Each row was made from one small tree. The marks that hang from a mark follow it in brackets, in the order of their numbers. Every link used is in the known rows. Write each row's tree.
Known rows
Z_411{Z_264 Z_549 Z_723}: [ 28  65   6  11 -14   7  -2  -9   5  25   2  15  48  12 -13  -6  29  38
 -44 -11  22  -3  -4  -7  11  23 -25  -1 -22  -7  23 -16]
Z_264{Z_411{Z_549} Z_757{Z_3 Z_720 Z_951}}: [ 15  25  20 -29  12 -21  30 -12  40  87  12 -10  -6   4  13  47  27   5
 -33 -14  -4   7  -7 -24  25  34   7  66 -17   9 -11  -8]
Z_411{Z_264 Z_549 Z_723{Z_530 Z_757}}: [ 33  31   3  -4  11  -6  23 -23  22  55   6   4  24  23 -12  -7  40  27
 -12  -9  27 -20   9  -9   8  22 -16   1 -13 -19  38  -1]
Z_549{Z_411{Z_264}}: [ 11  15  13   3  -4  10   2   2  -3  14  -6   5  -4  -3  -3  -9  17  29
  24 -29   9   5 -16  -5  20  11 -19  -4 -11 -17 -10 -11]
Z_951{Z_757{Z_264}}: [ 18   6   6  25   3 -35  -4 -16   9  21  -8   2   4  -3   8   1 -16  15
   9 -21  21 -17  -7  18   7  -6  -3   1 -15 -12  12  -1]
Z_69{Z_720{Z_757}}: [-10  -9  11  15  -1  -3  -6  20  -5  11   4  10  29 -23 -19  -9  14  -3
   2 -19   2 -19 -13 -15 -23  24   5  -2  14   7 -33   2]
Z_411{Z_264 Z_549}: [ 15  38  17  15 -16   6  -1  -8   1  21   5  17  20  14  -8  15  15  27
 -27  -4  20  -4  -2 -25  22  16 -28   0 -24   0  14  -9]
Z_530{Z_723{Z_757{Z_3 Z_264{Z_101 Z_411}}}}: [ 20  27  41  -6  28 -45   5 -26  27  71  -3   4 -56 -26  -1   5 -11  17
  22 -54   7 -52 -38   6  21   1 -29   1 -13  12  25  12]
Z_264{Z_101 Z_757{Z_723{Z_530} Z_951}}: [-13  21  -1 -46  29 -27  20 -23  22  56  -5 -27 -21 -25   8  -5  18 -22
 -24 -44 -13 -17  52   3 -22 -13  24  26  -2  11  -3  45]
Z_69{Z_720}: [ -2 -11   8  14   2   0  -3   9   5  25  12  16  12  -4 -15   5   4 -16
   9  -4   6 -21  -1  -5   2  13   4  16  19   9 -23  -4]
Z_757{Z_264 Z_723{Z_530} Z_951}: [ -3  34   1 -13  11 -31   3 -19  12  22 -34 -10  -9   7 -22  -5  13 -24
 -10 -28  22   0  38  -1 -14  -1   6  29  -5   8  -1  32]
Z_530{Z_723{Z_757}}: [ 22   1  -8  -4  12  -9   3  -4  -7  39  16   3 -18   6   7   2   6  -7
  22 -31  -5 -11  -6   2   5   4  -1 -17  -2   1   9  20]
Z_69{Z_720{Z_757{Z_3}}}: [-12  -3  30  25 -15 -18  -9  12  13  11   0  13  16 -23 -30  -9   4   1
   3 -14  15 -23 -33 -12 -17  33 -12  15   8   7 -23  -7]
Z_549{Z_411{Z_264{Z_101} Z_723{Z_530}} Z_757}: [ -2  36  10 -28  10   4  21   2  31  47 -20  -8   5 -15 -14 -36  40  56
   8 -48  27 -18 -23   4 -15  24 -14 -16   4 -29  -7  12]
Z_720{Z_757}: [ -7   2   3   2  -4  -3  -3  11 -10 -16  -9  -5  17 -17  -4 -13   8  12
  -6 -14  -5   3 -13 -11 -26  11   0 -19  -5  -2 -12   6]
Z_3{Z_69{Z_720}}: [-15  -4  15  14  -5   0  -2  27  -1   7  -2   1  15 -27 -12 -12   6 -18
  15 -11   0 -23  -4 -12 -11  25 -11  -1  17  18 -21  -7]
Z_723{Z_530 Z_757{Z_3 Z_720 Z_951}}: [  7  -9  16 -37  16 -28  41 -12  48  72 -26 -20 -24  24  -4  12  27 -30
  18   1  18  -3 -14   2 -12  25   5  55  23  -6   4  13]
Z_530{Z_723}: [  7  14 -11   4  -6  -9  -9   4  -9  12   1   4  -8   7  -2   9   1  -8
   2 -29  -3   4   0  -3   2   7  -8  -9  -2  17  -5  14]
Z_69{Z_720{Z_757{Z_723{Z_530}}}}: [-26  -9  -5   3  10 -23   4  11   7   8  -2   2  18 -17 -32 -12  14 -22
  -2 -35   8 -22  19 -21 -37  24  11  15  21  10 -28  26]
Z_720{Z_69 Z_757{Z_264{Z_411} Z_951}}: [  4  39  10  -4   8 -24 -15  -2 -10   8 -57 -26  21 -44 -12 -20  25  13
 -10 -45 -16  -2 -16 -11 -30  13   1  -4 -18   7 -29  13]
Z_264{Z_411{Z_549{Z_757}}}: [ -4  10  -1  -7  11   8  12  -3  13  37  27  10   8   0   0  25  19  38
 -25  -3   8  -1  -6 -30  13  24   3  -3 -20 -14 -14   0]
Z_3{Z_69{Z_720} Z_757{Z_264 Z_723 Z_951}}: [-15  49  35   2  -4 -21  -7  29 -13  10 -26  -4  27 -52 -24 -34  24 -23
  -2 -53  12 -23  11 -17 -42  36 -17  -5  -6  26 -34  14]
Z_720{Z_69}: [ -1  12  -4   3 -13   0 -12  10  -6 -13 -22 -13  14 -15  -6 -23   0   3
  -2 -12 -14  -1 -12  -7 -17   5  -5  -6   0   6   3   5]
Z_723{Z_757{Z_3 Z_951}}: [ 18   9  23 -15   6 -14   9 -25  16  50  -2  -7 -17  -2  -1  -4  17 -10
   9   2   9  -6 -12  17   0   6  -1  26  -9 -13   5   4]
Z_720{Z_69 Z_757{Z_3 Z_723 Z_951}}: [-13  56  10  -9 -23 -27 -21   2  -3 -12 -41 -21  28 -38 -28 -44  13  -3
 -34 -42  -9   7 -17  -7 -53  25  -8  15 -16   7 -15  24]
Z_3{Z_69 Z_757{Z_720 Z_723{Z_530} Z_951}}: [-33  23   4 -49   6 -23  34  34  13   4 -47 -43  11 -22  -3 -21  37 -40
  -7 -41  -1  10  19 -25 -63  44  -6  10  16  20 -28  28]
Z_720{Z_69 Z_757{Z_3 Z_723{Z_530}}}: [-27  18   5   1 -19 -40  -9   4  16 -31 -38 -24   6 -27 -37 -41   0   0
 -10 -38   2  -7 -13 -20 -49  27 -18   7  -5   7   7  26]
Z_3{Z_69}: [-14   6   7   0  -8   0   1  18  -6 -21 -14 -15   1 -22   3 -18   2  -2
   7  -7  -8  -2  -3  -7 -13  12 -17 -17  -2   7   1  -4]
Z_69{Z_720{Z_757{Z_264{Z_411} Z_951}}}: [  3  17  24   8  23 -25  -5  -3   0  47 -23   3  18 -34 -19   8  30  -6
   0 -37   4 -22  -3  -8 -11  20  11  21  -1  12 -52   3]
Z_264{Z_757}: [  9  -7   0  -2   8  -8   5  -5   2  18  21  -9  -8  -9  13   4   2   6
   6 -14 -12  -3  11  -1   8  -5  12   2 -14   2   6   3]
Z_264{Z_101 Z_411 Z_757{Z_720{Z_69} Z_951}}: [  3  28   6 -55  34 -18  24   3  27  74 -30 -43  -1 -42  26   2  23  -3
 -19 -51 -45 -15 -11  -6 -19   6  23  35  12  23 -24  19]
Z_723{Z_530 Z_757{Z_264 Z_720}}: [ 17 -11  13 -15  27 -25  38   2  35  50 -22  -9 -21  26  -2   5   7  -6
  33 -13  25 -23 -17 -12  -1  12   1  21  24  -2  24  11]
Z_530{Z_723{Z_757{Z_3 Z_264 Z_951}}}: [ 37  41  28   4  -2 -34  -8 -23   8  64 -14   5 -29   6 -13   0  11  -7
  17 -36  22 -13 -22  11  10  13 -18  15 -20   7  12  18]
Z_951{Z_757{Z_3}}: [  4  -7   8  16 -10 -40  -2 -22  24  21   4  -2  -7  -6   6   5 -17   5
   7  -6  19 -12 -17  25   6   7 -12  19 -14 -15  12  -8]

Write each row's tree
[  5  19  13   0  -7  16   2   8   2  22   1   8   0  -2  -8 -12  24  52
  24 -33  22   7 -35  -7  10  22 -15 -16 -14 -31 -21   0]
Z_549{Z_411{Z_264} Z_757}
[  1  -3 -21 -20  31 -23  20 -20  25  18 -13 -20  -1  -2  -7   2  24  -3
  -1 -13  -1  -7  22  13  -5   8  10  15   7  -5  -2  -3]
Z_264{Z_411{Z_723{Z_530}}}
[-13  32  41  22   6 -47  -6   1  21  15  -7   6 -12 -44 -32 -11 -14  -6
  10 -43  17 -42 -14  -8   6  26 -33  30  -4  22  -6 -12]
Z_757{Z_3{Z_69{Z_720}} Z_264{Z_411} Z_723}
[  7  14  34  15   8 -38  -4 -22  24  15 -13   3 -32 -11 -15  11 -13  15
  12 -13  19 -19 -24   4  26   6 -24  24 -18   4  11 -17]
Z_757{Z_3 Z_264{Z_411}}
[ -6  30  13 -14  -5 -24  15   8  32  14  -4   0  -2   8 -14   0 -12  -8
 -15 -19  15  -1 -28  -5  -9  22 -12  45  15   9   9   1]
Z_757{Z_3 Z_720 Z_723}
[ 31  19  26  -4  24 -47  20  -8  35  70  -6   1 -40   9  -3  24  -2   3
  31 -48  16 -25 -53  -4  24  23 -21  28   2  13  15   0]
Z_530{Z_723{Z_757{Z_3 Z_264{Z_411} Z_720}}}
[ 30  32  -5 -21  14 -18  28   2  33  44 -43 -28  30  11 -11 -32  34   9
  11 -35   7 -19 -30   4 -27  26 -12  15  24  -5  28   7]
Z_411{Z_264 Z_723{Z_530 Z_757{Z_720{Z_69}}}}
[ 20   9  13   1   5   2   6  -3   0  31  15  -4 -11 -11   8  -3  18  36
  29 -43  -3   2  -6  -5  28   6  -7  -2 -24 -15  -5  -7]
Z_549{Z_411{Z_264{Z_757}}}
[  5  -4  28 -15  31 -23  24 -16  29  49 -17  -7 -36  -9  -1 -14   1   8
  23 -18  17 -48  -2  -3  -4 -13  -6  -8   9  -2  34  22]
Z_723{Z_530 Z_757{Z_264{Z_101}}}
[ 14  51  12 -13  -6 -12   2  19  10  27 -61 -16  25   0  -9 -13  16  -7
 -11 -27   2   4 -28 -11 -23  19  -1  29  13  18 -10  11]
Z_757{Z_264 Z_720{Z_69} Z_951}
[ -6  27   8 -25  21 -17   7  -8  10  30  22  -9 -11 -37  13 -15 -10   7
 -21 -46 -19 -26  18   0  -9 -17  11   3  -8  10  14  24]
Z_264{Z_101 Z_757{Z_723}}
[ -6  -3  23 -37   8 -26  41   6  42  53 -38 -36 -23   2  -1  -5  29 -31
  25  -6  11  -7 -18  -6 -24  39 -12  38  20   2   5  10]
Z_723{Z_530 Z_757{Z_3{Z_69} Z_720 Z_951}}
[ -2  20  16  -5 -21 -18   2  22  29   4 -35 -15   7   0 -13 -14  -7   2
  -2 -10   2   0 -53 -13 -18  30 -20  32  17  14   9  -6]
Z_757{Z_3 Z_720{Z_69}}
[ -5  31  35   1   3 -14  -4  11   3   2 -29   0   5 -38  -5 -26  -2  33
 -12 -35   6 -31 -30 -13 -27  -1 -13 -28  -5   7   4  12]
Z_720{Z_757{Z_264{Z_101}}}
[ 27  17 -10 -19  14  -7   3 -13 -11  63   0  -6 -12   5   9   7  27 -22
  10 -32  -7   3   6  10  -2   6  10   0  -4   3  -9  30]
Z_530{Z_723{Z_757{Z_951}}}
[ 23  63   2 -20  -3  17   3   0   3  48 -18  -3  35  -5 -10 -29  58  48
  -3 -41  22  18 -22  17 -10  31  -1  -2 -14 -36 -33   2]
Z_549{Z_411{Z_264 Z_723} Z_757{Z_951}}
[-16  29  68  20 -13 -27  -6  17  28  25 -23   8 -13 -48 -25 -25 -14   6
  10 -26  25 -60 -39 -10  -6  24 -44   6  10  27   8 -10]
Z_757{Z_3{Z_69{Z_720}} Z_264{Z_101}}
[ 31  39  15 -20  12 -11  13  12  13  55 -48 -18  15   0   1 -20  21  -4
  11 -29  -1 -11 -36  -6 -22  16   6  23  14   3   4  16]
Z_723{Z_757{Z_264 Z_720{Z_69} Z_951}}
[  0  58  28 -10 -10 -13  -4   0  15  35 -12  10 -11 -10 -27 -24  15  35
   3 -44  38   9 -25  -2  -4  29  -7  22 -22 -23 -22  17]
Z_549{Z_411 Z_757{Z_3 Z_264 Z_723 Z_951}}
[ 14  48  18 -16  32 -21   6 -14  22  35 -19  -4   3 -35   0 -17   5  32
 -18 -37   2 -37 -12  17  -1  -6  -6  -1   0   4  13  -6]
Z_757{Z_264{Z_101 Z_411{Z_723}}}
[ 26  27  12 -27   4 -23  19  -2  24  81 -10  -8 -17  19   2  15  22 -26
  10 -30   8   2 -34   4  -4  31  -4  37  11  10  -5  18]
Z_530{Z_723{Z_757{Z_3 Z_720 Z_951}}}
[ 13   4   0 -22  26  -7  33   3  26  63  30  -5   2   5  21  45  14  16
 -22 -17 -15  -2  -1 -35  26  23  15  33  -7   7  -2  -7]
Z_264{Z_411{Z_549} Z_757{Z_720}}
[ -7  42  40 -20  -3 -15  10  43  16   7 -55 -20  17 -40  -2 -36   1  19
  -8 -48  -1 -30 -53 -30 -47  25 -26 -20  14  25   5  12]
Z_3{Z_757{Z_264{Z_101} Z_720{Z_69}}}
[  5  46  31 -15   8 -10   0  -9   9  40 -35  -4  -6 -20   0  -9   9   3
 -17 -22   9 -21  -2   7  -8 -10  -2   7  -2  12  -2  16]
Z_757{Z_264{Z_101} Z_951}
[-10  18  19  13 -31 -20 -20  14   3 -28 -33 -15  17 -32 -22 -37   0  19
  -8 -21  -6  -3 -46 -16 -37  28 -23  -8 -10   3   2   1]
Z_720{Z_69 Z_757{Z_3}}
[ 38  76   0 -24   0 -14   7   4  15  55 -42 -32  52 -10   2 -24  45  12
 -25 -52 -14   5 -20  13 -24  23   3  32   0   9  -1   4]
Z_411{Z_264{Z_757{Z_720{Z_69} Z_951}} Z_723}
[-13  50  40  10  -7 -59  -3  -8  27  15 -20 -10 -12 -53   0 -36 -34  16
  -9 -53  22 -48 -22  16 -17   6 -39   1 -17   5  34   7]
Z_951{Z_757{Z_3{Z_69} Z_264{Z_101} Z_723}}
[ -2  40   2 -28  16 -33  25   0  28  41 -44 -14  -1  22 -16   5  17 -29
 -13 -32  24   2  17  -9 -18  15   9  50  17  14  -6  28]
Z_757{Z_264 Z_720 Z_723{Z_530} Z_951}
[ 33  31  -4 -10  10  15  16  -5   6  46  28  13  34   8   2 -12  27  28
 -27   1   8 -11  -2  -7   2  20   4  -8 -11 -20  28  -5]
Z_411{Z_549 Z_723{Z_757}}
[  5  39  11 -16  12 -19  13 -18  30  30 -32 -15   9  -9 -11 -22  22  17
 -16 -29  16 -30   2  16 -15   2 -20   0   8   2  23   6]
Z_411{Z_264{Z_101} Z_723{Z_530}}
